Each row was made from one path, in order. Every step used is in the known rows, and no mark comes twice. Write each row's path.
Known rows
tunen novon didek verebos kugi: [-1.507  1.437 -8.707 -2.172 -1.573  1.525 -2.584 -5.181  1.317  1.521
 -2.226  1.793 -1.683 -0.916 -0.589  0.253  5.808 -6.540 -3.408 -3.233
  0.997  0.235]
verebos tunen novon didek: [ 3.216  2.701 -6.226  4.056 -4.605  2.100 -1.855 -1.344  2.621 -0.865
 -0.420 -1.629 -0.841 -4.020 -3.376 -1.614 -0.188 -5.410 -2.131  0.783
  1.853 -3.722]
tunen novon verebos: [-1.387  0.241 -1.855  2.181  1.610  3.009  1.501 -0.780 -0.844  5.326
 -0.786 -1.856  2.300 -3.132 -0.225 -1.120 -1.730 -3.467  0.407 -1.422
 -3.007 -3.306]
didek novon verebos: [ 0.805 -0.677 -0.503  1.053  6.200  1.062  2.837 -1.121 -0.597  5.531
  0.175 -0.235  3.153 -2.246  0.879 -0.229 -2.422  0.007  3.928 -1.192
 -5.869 -3.300]
novon tunen fibitu didek verebos kugi: [ 1.061  1.147  3.796  2.782 -4.331 -3.773 -6.167 -6.102 -0.288  0.829
  1.355  4.577 -3.085  0.283 -0.487  0.936  3.745 -0.785 -5.552  1.976
 -3.866 -4.264]
verebos novon: [-1.066 -2.731 -6.449  2.639  5.005  2.645  7.447 -1.793 -2.007  5.200
 -2.090 -0.397  3.569 -2.676 -2.027 -3.629 -0.280 -5.127 -0.769  5.901
 -4.977  1.060]
verebos novon tunen fibitu didek: [ 3.840  0.313  3.149  7.244 -1.356 -1.092 -4.848 -3.143 -0.441  1.984
  0.133  2.040 -0.673 -4.065 -0.683 -0.612  0.479 -2.567 -4.248  7.518
 -4.434 -3.180]
tunen verebos gileg: [ 1.383  3.913 -5.310  0.427  2.105  4.155  5.324  1.624  3.092  2.034
 -1.404  2.014  2.803  1.159 -1.042 -5.206 -2.517 -6.017 -2.287  1.250
 -7.101 -0.762]
didek novon tunen verebos: [ 6.520 -0.176  2.448  2.085  1.716 -2.509 -0.176 -0.725  1.012  3.359
 -1.076  1.585  4.985 -1.656  2.110 -0.290  0.277 -3.641  3.049  0.466
 -6.554 -2.773]
fibitu didek verebos tunen: [-0.043 -3.185 -2.197  1.290 -2.650 -2.645 -0.155 -5.521  2.750  1.275
  0.212  2.764  0.358  0.023 -3.531  0.308  0.573  0.924 -2.350  2.750
 -3.521 -3.887]
fibitu didek novon tunen: [ 5.903 -1.149  0.965  3.594 -0.707 -2.570 -1.929 -4.494  2.177  3.043
  0.640  1.951 -1.080 -3.849  0.879  0.785 -1.105 -1.783  1.781  5.799
 -2.798 -4.811]
verebos tunen: [ 0.685 -0.078 -3.514  4.462 -0.739  0.197  6.777 -1.008 -0.111  1.826
  0.784 -1.327  2.401 -1.321 -4.929 -3.570 -3.144 -2.063 -0.704  4.236
 -3.700 -3.648]
tunen fibitu didek: [ 0.586  3.011 -0.533  5.192  3.200  1.283 -1.435 -2.652 -0.014  1.262
  0.633  0.663 -1.396 -4.321 -2.526 -5.646 -0.683  1.820 -4.534  6.613
 -5.597 -3.677]
verebos kugi: [-1.342  2.003 -6.983  1.326  1.967  1.677  8.147 -3.368 -2.025  2.992
  0.305 -0.437 -0.628 -0.222 -2.872 -4.265  0.359 -5.128 -1.475  4.585
 -1.904 -2.081]
fibitu didek novon tunen verebos kugi: [ 6.565  2.842  0.470  1.123 -2.946 -4.432 -5.087 -5.225  2.519  1.538
  0.783  3.915 -1.400  0.215  3.246  2.163  3.289 -5.050  0.077  2.320
  0.658 -4.386]
kugi verebos tunen novon: [-1.803 -0.067 -3.143 -1.028 -2.518 -2.374  0.550 -0.300  0.933  0.781
 -1.407 -1.358  3.417 -0.643 -1.654 -2.270  1.646 -3.003 -1.205 -1.659
 -2.869 -0.725]
tunen fibitu didek novon verebos gileg: [ 1.125  4.878  1.679  2.213  2.228  1.695 -7.177 -0.721  4.366  2.562
  1.512  3.634 -3.303 -1.277  3.267 -1.683 -4.532  1.505 -1.670  0.545
 -5.353 -2.368]
fibitu didek verebos: [-0.900 -3.134 -3.818 -0.190  2.772 -0.293  1.720 -5.584  1.037  3.261
 -1.362  2.673  0.778 -1.713 -2.221 -1.357  1.799  0.811 -2.203  3.536
 -6.186 -2.336]
fibitu didek: [ 1.371  0.241 -4.816  3.291  2.686  1.982  3.934 -4.089  0.612  2.218
 -0.009  0.402 -0.724 -3.599 -3.206 -3.625 -0.924 -0.990 -1.861  7.603
 -3.531 -4.717]
verebos novon didek: [ 2.941  0.755 -8.380  2.876  3.709  5.259  2.781 -1.711 -0.171  1.120
 -2.263 -0.108  2.298 -4.000 -3.350 -1.541  1.192 -5.811 -1.730  3.835
 -2.298 -0.806]
kugi verebos gileg: [-1.690  2.629 -6.211 -3.403  3.062  2.676  6.288  1.224  2.121  0.495
 -1.613  1.523  3.110  1.238 -1.954 -4.889 -0.959 -3.172 -2.125 -0.052
 -8.433 -0.117]
didek verebos: [-2.646 -3.732 -3.989 -0.365  4.616  0.708  6.436 -3.207 -1.470  4.538
 -1.856  1.385  3.758 -0.957 -3.061 -3.103  0.936 -0.729 -0.725  0.441
 -9.031 -0.467]
verebos gileg: [-0.750  1.920 -7.114  1.498  1.835  4.542  8.362  0.393  2.029  2.809
 -0.672  0.877 -0.105 -0.312 -2.390 -5.936 -4.764 -5.560 -2.055  4.157
 -6.212 -1.149]
novon verebos tunen fibitu: [ 1.102  3.529  4.270  6.551 -0.553  0.653 -0.877  0.960 -1.401  1.025
  2.622 -1.029  2.588 -1.135 -3.669 -2.496 -4.204  2.313 -1.794 -1.114
 -5.953 -6.324]

Write each row's path
[ 0.888  1.899 -7.920 -1.703  0.877  5.638  1.773 -1.139  3.880 -0.150
 -2.290  3.404  0.041  0.141 -2.770 -1.964 -0.649 -4.369 -3.026 -1.699
 -6.364 -1.068] : novon didek verebos gileg
[-3.780 -6.122 -5.004 -0.770  5.404  0.370  5.239 -3.592 -1.512  6.121
 -3.495  1.720  5.081 -0.437 -1.161 -1.378  2.734 -3.418 -1.006  1.823
 -7.913  2.532] : didek verebos novon
[ 2.182  2.756 -7.816  2.677  0.780  4.606 -0.139 -1.513  1.192  1.076
 -2.009 -1.476 -0.191 -5.444 -1.959 -2.733  0.915 -5.731 -1.864  1.120
 -0.701 -2.509] : tunen novon didek
[ 0.077  1.989 -8.155 -1.361  0.778  2.464  1.453 -4.846 -0.071 -0.036
 -0.972  2.145 -0.285  0.251 -3.287  0.137  4.408 -4.093 -3.134 -1.503
 -2.011 -2.235] : novon didek verebos kugi
[ 7.945  0.544  2.495  2.400 -0.416 -3.311 -4.944 -3.135  3.249  1.769
 -0.191  3.103  1.844 -2.541  2.325  1.436  1.077 -2.251  1.423  2.984
 -3.510 -4.779] : fibitu didek novon tunen verebos
[-1.771 -0.777 -5.677 -1.686  0.093  1.825  1.690 -3.843  4.533  2.794
 -1.426  4.742 -1.776  0.880 -0.879 -2.287 -1.052 -2.370 -3.968  2.599
 -6.219 -1.216] : fibitu didek verebos gileg
[ 0.493  4.668  1.334  2.310  2.317 -1.342 -7.361 -4.178  0.704  2.883
  2.474  2.414 -3.723 -1.091  3.029  0.383  0.636  1.999 -1.304  0.225
 -1.545 -4.505] : tunen fibitu didek novon verebos kugi
[ 5.226  3.208 -0.447  2.559 -2.911 -0.783  2.631 -2.287 -0.816  1.288
  0.288  1.514  2.489  1.375 -1.148 -0.192  1.885 -7.269 -1.502  1.182
 -2.121 -4.996] : novon tunen verebos kugi
[ 2.464 -0.246 -4.357  1.534 -1.955  1.057  0.219 -2.946  1.744 -1.315
 -0.618  1.252  2.088 -0.607 -5.454  0.551  0.916 -1.059 -1.793 -1.600
 -4.093 -3.796] : novon didek verebos tunen
[-1.584 -3.830 -2.105  1.106 -0.818 -1.578  4.900 -3.001  0.112  2.719
 -0.601  1.282  3.611  0.858 -4.344 -1.336 -0.387 -0.398 -1.075  0.440
 -6.794 -1.850] : didek verebos tunen
[-0.714  3.147  1.360  1.761  0.517 -2.379 -0.367  0.706 -0.903 -1.568
  0.490 -0.542  4.485 -0.412 -4.002 -5.005  0.752  3.052 -3.114 -0.457
 -8.350 -2.090] : kugi verebos tunen fibitu
[ 2.403 -2.598 -0.240 -0.159  0.767 -1.359  2.781 -1.097 -1.486  1.839
 -2.128  0.718  6.399 -0.787 -1.299  0.544  3.002 -4.594 -0.319  0.827
 -7.232 -0.824] : kugi verebos novon tunen
[ 0.781  2.221  2.024  0.361  0.449 -6.058 -8.184 -2.142  2.766 -1.137
  0.815  1.905  0.803 -1.490  0.607 -2.344  2.076  5.266 -1.836  0.640
 -5.273 -1.788] : kugi verebos tunen fibitu didek novon
[-0.237  0.333 -2.636 -0.214  0.100 -1.585  4.873 -0.453 -0.118 -0.529
 -0.198 -0.810  5.490  0.542 -4.657 -2.464  0.362 -0.141 -0.916  0.198
 -6.173 -2.958] : kugi verebos tunen
[ 3.022  0.626  3.936  2.270 -0.485 -2.986 -7.125 -2.317 -0.355 -0.689
 -0.611  2.551  2.079 -2.400 -0.252  0.243  4.050 -0.290 -4.638  3.417
 -6.580 -1.999] : kugi verebos novon tunen fibitu didek
[ 1.233  1.968  5.147  4.727  1.338 -2.010 -4.123  0.290 -0.102  2.642
  2.408 -0.189  2.192 -1.510  0.337 -1.066 -3.702  3.289  1.448 -2.139
 -6.062 -3.465] : didek novon verebos tunen fibitu
[ 0.780  3.637 -5.771  0.462  2.473  1.201  5.093 -2.236 -0.766  2.192
 -0.416  0.801  2.476  1.456 -1.249 -3.467  2.511 -5.377 -1.744  1.320
 -2.447 -2.323] : tunen verebos kugi
[ 0.690  3.468  1.600  2.248 -1.371 -3.304 -4.873 -1.515  1.439 -2.994
  1.202  0.831  1.081 -1.255 -3.457 -3.252  1.610  4.178 -4.822  1.948
 -5.849 -4.516] : kugi verebos tunen fibitu didek
[-3.404 -4.312 -2.557  0.328 -2.994 -2.356  0.370 -3.162  1.235  4.219
 -1.544  0.706  1.718 -0.489 -1.230 -1.149  0.925 -3.038 -1.392 -1.449
 -3.440  0.373] : didek verebos tunen novon
[ 1.708  2.547  3.914  3.443  4.519 -0.518 -7.141 -2.375  0.966  3.061
  1.368  1.614 -0.753 -3.773  2.055 -0.668 -1.604  4.352 -0.063  0.612
 -5.778 -4.403] : tunen fibitu didek novon verebos
[ 2.232 -0.529  2.997  6.999  0.614 -0.020 -0.377 -0.593 -2.804  3.021
 -0.594  0.717  2.383 -3.486 -1.426 -2.168 -0.614 -3.922 -2.838  5.023
 -6.982 -1.278] : verebos novon tunen fibitu
[ 1.560  0.528  0.201  4.561 -1.417  1.575  4.461 -0.472 -0.637  1.882
  1.960 -1.241  3.589 -0.286 -4.393  0.201 -4.528 -0.342  1.086 -0.405
 -3.736 -6.881] : novon verebos tunen
[-2.161 -2.243 -5.722 -2.174  5.822  0.565  5.571 -0.767 -1.663  2.857
 -2.970 -0.081  6.795 -0.878 -1.739 -2.481  3.781 -2.969 -0.950  1.679
 -7.404  1.891] : kugi verebos novon
[ 5.426  2.004  0.193  0.721 -0.798 -3.535 -0.251 -2.758  0.457  2.942
  0.232  2.290  2.115  1.054  2.671  0.783  2.315 -6.088  1.723 -0.265
 -1.955 -2.399] : didek novon tunen verebos kugi
[ 2.321 -0.694  5.660  4.073 -1.697 -2.759 -6.074 -4.283  0.059  1.092
  0.085  3.808 -0.502 -2.282 -1.506 -0.121  1.592  1.825 -4.435  2.546
 -8.523 -4.445] : novon tunen fibitu didek verebos
[ 2.042 -5.864  0.337  1.634 -2.071 -2.099 -1.840 -6.253  0.974  4.019
 -1.473  4.227  1.503 -1.172 -0.628  3.234  3.093 -3.700 -2.051  3.906
 -4.701 -1.903] : fibitu didek verebos novon tunen
[ 2.302  3.834  4.581  6.895 -3.153 -0.124 -5.402 -1.798  0.991 -0.454
  3.292  0.453 -0.708 -1.576 -3.037 -0.584 -3.455  3.709 -3.113  1.916
 -3.319 -8.018] : novon verebos tunen fibitu didek
[-0.633  2.940 -3.266  1.708  1.499  2.855  5.728 -2.569 -2.155  3.128
  1.445 -0.228  0.797  0.918 -2.139 -0.365 -1.150 -3.572 -0.146 -0.223
 -1.737 -5.441] : novon verebos kugi
[ 1.064 -0.971 -4.656  1.393  5.512  1.964  4.410 -0.727 -0.868  4.331
 -2.757  0.466  6.501 -1.006 -0.621 -3.106  2.059 -5.496 -1.129  2.886
 -5.684  0.872] : tunen verebos novon
[ 1.626 -0.640  1.016  2.608  0.476 -1.320  0.991 -0.891  1.006  3.848
  1.596 -0.484  3.019 -0.652 -0.391  1.278 -3.954  0.380  4.164 -1.684
 -3.492 -4.347] : didek novon verebos tunen
[ 2.309  1.286 -7.749 -2.007  4.803  3.694  1.045 -1.190 -0.283 -1.051
 -3.229  0.129  5.409 -2.365 -2.768 -0.704  5.067 -3.456 -1.809 -0.482
 -4.741 -0.526] : kugi verebos novon didek
[ 1.640  2.832  0.779  6.772 -2.135 -1.361 -2.979 -2.424  1.252 -0.571
  2.013  0.704 -1.915 -2.865 -3.753 -4.335 -2.250  2.109 -4.762  6.482
 -3.461 -5.129] : verebos tunen fibitu didek
[-0.977 -0.803 -4.098  3.966 -3.156 -0.665  2.335 -1.237  1.139  3.112
 -0.408 -1.755  0.566 -2.371 -2.137 -3.303 -1.762 -4.914 -1.137  2.605
 -0.490 -1.665] : verebos tunen novon
[ 1.151  1.753 -2.677  0.419  1.167 -0.651 -2.367 -5.423  1.465  3.746
  1.782  2.070 -2.745 -0.157  2.532  2.342  0.511 -0.967  1.187  0.944
  1.208 -5.125] : fibitu didek novon verebos kugi
